Each row was made from one path, in order. Every step used is in the known rows, and no mark comes twice. Write each row's path.
Known rows:
detuv-pibi-vasuv-zezi: [ -6.7   4.5   8.0   7.6   9.1 -18.8 -18.9  -9.8  -8.7 -20.0   0.4   9.0
   2.1  -6.1   0.3  10.3 -10.2  13.3 -39.1   0.0 -12.1  -7.7   1.6]
pibi-vasuv: [  6.6   4.0   7.6   1.2  10.4 -13.1 -18.7  -5.5   9.4  -9.0   7.3  13.6
   0.4   0.7   5.8   8.6  -0.9   7.0 -14.0  -3.7 -11.4   1.1  -1.4]
pibi-vasuv-kebu-detuv-daga: [  7.9   6.0  12.9  -2.9  10.3  -2.8  -7.1 -11.6  21.4  -1.1   9.1  11.6
   3.9  -9.5  10.0   4.9 -23.6   3.5  -6.1  -6.4 -18.7   8.5   0.2]
detuv-kebu: [  4.4  -7.8  -6.0  -4.0  15.8 -14.5 -11.1  -0.7   3.4 -20.4   0.7   1.0
  -2.4   2.4  -3.5  10.8   3.8  17.7  12.4   0.5 -11.7  19.5  -4.4]
daga-detuv: [ -7.2  -5.3   0.9  -4.5  14.5  -6.7  -7.7  -0.7 -12.5 -16.3  -1.4  10.5
  -3.1  -1.0   3.2  13.1   4.2   3.4   0.3  -1.7  -4.4   7.6  -0.9]
vasuv-daga-detuv-kebu: [ -0.8  -9.1  -4.2  -0.4   7.9 -12.9  -4.9  -5.6 -30.0 -31.6  -4.0   8.8
   3.0   3.8  -3.2  11.8   6.4   8.3  30.5  -2.3  -5.4  19.9   1.1]
rugik-detuv: [-11.6 -11.1 -10.6  -3.8  23.4   6.1 -11.0  -0.8  17.5  -1.8  -5.7   8.1
   1.4   1.6   6.0   6.1   4.7   3.2  -4.4  -5.5 -11.2   5.1   1.1]
zezi-detuv-pibi: [ -7.6 -11.3  -7.4  -1.6  15.0   5.7 -16.0   1.3  23.7 -21.5  -2.2  -4.3
  -0.6  -4.3 -10.4  10.2  -7.5   8.9 -49.1  -3.1 -12.9  -2.3   2.1]
vasuv-kebu-detuv-pibi: [ -5.6 -10.3   1.2  -3.2  12.4   7.4 -12.0  -6.1   9.8 -15.6   4.8   1.4
   3.3  -3.3  -0.9   6.3 -18.7   5.3 -13.2  -2.3 -18.6 -12.5  -1.9]
rugik-detuv-daga: [-18.6  -5.9 -13.5  -4.6  23.9   7.4  -2.6  -3.1  23.5   0.3  -7.5   8.4
  -2.8  -3.0   1.1   1.5  -5.8   4.7   1.7  -4.7  -9.0  18.7   2.0]
daga-detuv-pibi-vasuv-rugik: [-16.1   7.6  15.0   7.3   7.5  -4.0 -26.6  -8.7 -29.8 -30.7  -1.0  16.7
   7.9  -6.6  -7.5  13.9  -9.1   1.6 -27.4  -4.9  -2.7  -0.7  10.5]
zezi-detuv: [  2.2 -11.2  -1.4  -4.1  16.7  -3.6 -12.0   3.1  23.4  -7.5   1.3   1.4
  -0.5  -0.8  -3.7  10.8   5.0   4.6 -31.7  -5.4 -16.5   7.2   1.7]
zezi-detuv-pibi-vasuv-kebu: [  3.1  -6.5  15.2   2.1   4.0   2.3 -21.4  -6.1  23.4 -29.2   0.4  -0.8
   6.3 -12.1  -5.3  12.7 -18.1   7.3 -50.0  -8.0 -16.3 -10.7   9.5]
daga-detuv-rugik: [ -3.3  -7.4  -5.0  -7.2   4.4 -17.3  -4.0  -2.4 -32.2 -20.7  -7.8  10.4
  -0.5   1.8  -0.7  13.9   2.5   9.5  -7.2  -1.5   5.4  18.1   0.8]
kebu-vasuv-pibi: [ -5.2 -11.4 -10.0   3.2  10.4 -13.0 -22.7   3.1   3.3  -5.7   3.5  -3.7
  -3.3   9.4   0.1   5.5  16.2   9.6  19.3  -2.9  -9.5 -11.6 -10.5]
pibi-vasuv-rugik-detuv: [-10.5   0.6   9.3   5.9  18.1   0.2 -27.1  -8.4   0.2  -0.8  -3.3  19.0
  12.5   0.7   1.5   8.6   3.9  -2.2 -22.6  -9.4 -12.8   8.9  11.7]
zezi-detuv-pibi-vasuv-daga: [ -1.4  -1.9   1.1   8.0   2.6  -3.0 -23.2  -8.4  13.0 -28.1   0.2   4.4
   8.6  -2.9  -7.5   6.3  -9.4   3.4 -45.9  -8.3 -12.5  -4.7   7.1]
vasuv-kebu-detuv-rugik: [  8.6 -12.7   0.0  -7.4   5.1 -12.5  -4.1  -6.6  -8.1  -4.8   1.4   5.3
   5.1   1.7   4.3   9.0  -9.8   9.4  -8.9  -3.1 -12.2   7.8  -1.7]
pibi-vasuv-zezi-geku: [ 27.3  -9.2  12.2   4.8  12.5 -17.4 -14.0  -2.4 -11.0   5.1   3.1  16.8
   4.3  -4.5   8.0  13.6   5.9   1.4 -24.6  -0.8 -17.7   5.5   1.7]
rugik-detuv-pibi: [-23.2  -9.8 -14.2  -0.6  21.3  14.2 -18.4  -1.7  21.5 -17.6  -9.2   0.8
   0.1  -1.2  -2.9   5.1  -5.5   5.7 -17.7  -3.1  -6.9  -4.8   1.8]
kebu-vasuv-daga-detuv: [ -6.2 -14.3  -6.2   2.9   5.7 -14.0 -10.5  -5.3  -5.2 -24.6  -2.6   4.7
  -1.7   9.9   5.4   7.7   4.2  -0.4  18.8  -2.3  -2.8   0.1  -8.8]
detuv-daga: [ -6.7   1.5  -6.8  -4.4  14.0 -10.0  -2.1  -3.7   9.1  -7.4   3.0   8.6
  -6.2   0.3  -1.8   2.8  -6.7   7.7   0.3   1.7 -11.3  15.1  -2.4]

Which path is each row?
[  3.7 -16.5 -13.8   3.0   6.0 -15.4 -14.6  -5.8   8.7 -29.9  -1.0  -5.9
  -1.4  12.4  -2.9   6.1   1.6  13.5  31.4   1.8  -9.7  13.0 -12.7]
detuv-kebu-vasuv-daga
[ -2.4 -17.9 -13.2   0.3  -4.3 -25.0  -7.5  -6.9 -26.9 -29.3  -8.8   2.8
   0.0  11.4   2.4   8.7   3.2   5.8  11.0  -2.0   7.9  11.2  -8.6]
kebu-vasuv-daga-detuv-rugik
[ -8.7   7.0   7.0   1.8   8.4  -2.4 -19.6  -6.4  -9.6 -30.8  -2.1  10.2
   0.0  -6.6   1.2  12.3 -11.3   6.9 -22.9  -4.8   1.1  -6.1   2.4]
daga-detuv-pibi-vasuv
[  2.0 -15.1   4.7  -0.2  19.2 -13.8  -5.7   0.9   9.0  -3.5  -2.8   3.7
   3.2  -3.8  -3.9  12.6   8.4   8.7 -47.4  -2.8 -22.3   5.5   2.0]
vasuv-zezi-detuv
[  0.2  -8.8  -1.0  -5.7  14.9 -10.5  -6.0  -0.9 -11.0 -27.9  -5.5   4.6
  -1.5  -2.4  -0.2  15.7   4.6  13.5  21.1  -3.1  -4.3  22.2  -2.5]
daga-detuv-kebu
[-17.7 -10.6  -1.3   2.1  22.1   5.6 -17.0  -3.2   0.5  -0.7  -5.0  14.7
   8.7   3.5  -5.3   7.1   8.1  -2.4 -12.0  -5.6 -14.1  10.7   9.5]
vasuv-rugik-detuv
[ 15.8  -2.6  10.1  -3.9   1.9 -15.6 -12.1 -11.3  -7.6  -4.8   3.8   9.0
   9.7  -4.1   9.2  10.2 -13.8   9.5 -16.7  -6.8 -10.8   6.3   0.8]
pibi-vasuv-kebu-detuv-rugik
[-28.7 -16.0 -11.7   7.0  19.6  10.6 -29.5  -4.3  16.5 -21.6 -10.1  -4.8
   3.5   5.7  -6.4   4.9  -6.4   3.1 -15.7  -3.0  -6.6  -3.6  -2.2]
kebu-vasuv-rugik-detuv-pibi
[ 14.5  -5.2   8.0   1.4   5.7 -33.6 -12.3  -5.4  -7.1  -7.8  -7.7   7.0
   8.1  -8.2  -0.6  14.7  -0.5  15.9 -63.2  -5.6  -9.6  15.9   5.0]
pibi-vasuv-zezi-detuv-rugik
[ -3.9   2.3  -9.2  -6.4  22.4   0.3   0.0  -4.7  20.3   5.9   5.8  10.7
  -4.2   0.5   5.4   1.3 -11.4   4.5  -0.5  -1.9 -16.1  17.0  -6.3]
kebu-detuv-daga
[ -3.4 -14.3  -2.1   3.7  14.1 -15.4 -22.2  -2.5   2.8 -25.1  -0.1  -5.5
   0.5   8.4  -7.9  11.7   2.4  14.6  12.5   1.0 -12.4  18.2  -8.9]
detuv-kebu-vasuv-rugik
[-14.5   7.3   4.8   5.1  19.0  -0.4 -18.4 -10.9   8.4   0.7  -4.3  20.4
   9.0  -4.9  -1.4   4.0  -7.5  -1.1 -17.3  -7.6 -11.2  20.9  11.9]
pibi-vasuv-rugik-detuv-daga
[ -6.7  -7.4  -0.9   0.5   5.5  -8.1  -5.1  -5.4 -25.8 -21.2   0.0  16.7
   2.8   6.0  -0.5   8.8   9.2  -2.9  10.9  -2.3  -5.7   5.6   1.9]
vasuv-daga-detuv
[-14.2   0.9  -4.2   3.8  15.0  10.2 -26.1  -6.4  21.4 -18.0  -7.3   8.0
   4.0  -4.4   2.8   5.6 -11.9   6.1 -24.5  -7.6  -4.4  -4.5   4.6]
rugik-detuv-pibi-vasuv
[  2.7 -14.8 -11.1   1.6  11.9 -18.4 -23.2   2.1   0.2 -16.4   0.4 -11.0
  -3.4   7.5  -3.2   8.8  14.2  20.0  39.2  -1.9  -9.3   5.0 -11.9]
detuv-kebu-vasuv-pibi
[ 17.6 -17.8   3.7   0.4  18.1 -12.5  -6.1   3.2 -13.4   5.7   0.1  11.3
   0.0   0.6   1.0  12.4  12.6   1.0 -17.6   3.3 -20.0   7.5  -1.8]
vasuv-zezi-geku
[ 16.6  -5.0  11.0   3.2  14.7 -22.6 -14.8  -3.5   9.3 -14.8  -4.7   2.7
   7.6 -10.9   0.4  16.9   1.2  18.7 -35.2  -6.6 -19.9  20.1   3.9]
pibi-vasuv-zezi-detuv-kebu
[ -5.8 -14.3   0.3   2.1  14.5  -9.8 -17.7  -2.7 -15.7 -31.4  -6.1  -1.8
   0.4   4.2  -5.8  16.9   3.1  11.2  15.9  -1.3  -4.1  21.6  -5.9]
daga-detuv-kebu-vasuv-rugik
[ 17.7  -4.5   6.0   5.4  17.7   1.6 -18.1  -4.7  -3.3   5.4   2.4  12.4
   6.5  -7.5   8.9  11.2 -11.1   0.0 -41.9  -2.6 -18.5  -2.2  -2.7]
kebu-detuv-pibi-vasuv-zezi-geku
[  5.8   2.7  10.7   2.6  15.3 -21.4  -5.9  -5.5  16.7  -4.9  -2.4  10.9
   2.7 -13.1  -0.1   9.1  -8.4   9.8 -51.8  -5.8 -18.3  18.2   5.4]
pibi-vasuv-zezi-detuv-daga
[-10.2  -6.0   8.2   2.4   9.5   9.8 -23.0  -9.2  17.9 -25.3  -7.4   5.2
   9.0  -9.4   1.8   8.2 -17.2   6.2 -21.8  -7.7 -11.0 -12.7   9.4]
rugik-detuv-pibi-vasuv-kebu
[  2.1 -15.8 -13.5  -1.7  15.0 -15.2 -16.0  -0.8  19.9 -25.7  -0.8 -10.2
  -7.3   8.2   1.1  10.6  -0.7  19.9  18.1   0.5  -8.9  13.9 -15.2]
detuv-kebu-vasuv
[ 21.3 -28.7  -1.9  -0.1  17.3 -14.9  -8.0   4.2 -15.4 -17.3 -11.6  -3.0
  -3.5  -2.9   6.2  21.4   9.1  11.5  13.8   0.8  -9.1  23.1 -11.7]
daga-detuv-kebu-vasuv-zezi-geku
[ -3.6   0.1  14.2   2.9  -0.2  -3.4 -21.4 -10.1   6.1 -31.2   4.5   5.0
   4.2  -6.0  -1.7   9.4 -17.5   9.5 -20.8  -2.0 -12.6 -15.5   5.1]
detuv-pibi-vasuv-kebu
[ -0.6 -15.7  -8.4  -3.6  14.7 -12.7 -13.5   0.7   3.3 -34.3  -7.2  -7.4
  -7.6   2.2   4.4  15.5  -0.2  15.2  24.6  -2.5  -0.8  17.1 -12.9]
daga-detuv-kebu-vasuv
[-18.1 -19.2  -7.9   3.9  21.8   2.9 -23.1  -2.7  16.8  -6.9  -7.0   2.0
   3.5   6.4   0.6   6.3   3.4  -1.0  -4.4  -4.8 -10.7   5.9  -2.8]
kebu-vasuv-rugik-detuv
[  9.3 -22.2 -10.9  -2.9  18.9  -6.1 -16.5   3.1  40.4 -25.0  -5.3 -17.3
  -3.5   2.9  -2.6  14.9  -1.6  17.6  -7.1  -4.9 -12.0  17.5 -11.4]
zezi-detuv-kebu-vasuv
[  3.1 -20.9  -3.5   1.6  18.8 -17.7 -11.9   1.3  28.7  -9.2  -5.1  -8.1
  -2.3  -1.0   1.6  12.7   2.9  11.4 -38.4  -3.2 -18.7   1.5  -9.6]
kebu-vasuv-zezi-detuv
[ -1.0  -5.7  -6.3  -5.6  18.2  -4.8  -3.1   0.8  30.1  -7.6  -0.6   1.8
  -3.8  -6.2  -5.5   6.2  -5.8   6.7 -28.2  -3.4 -15.0  20.1   2.2]
zezi-detuv-daga
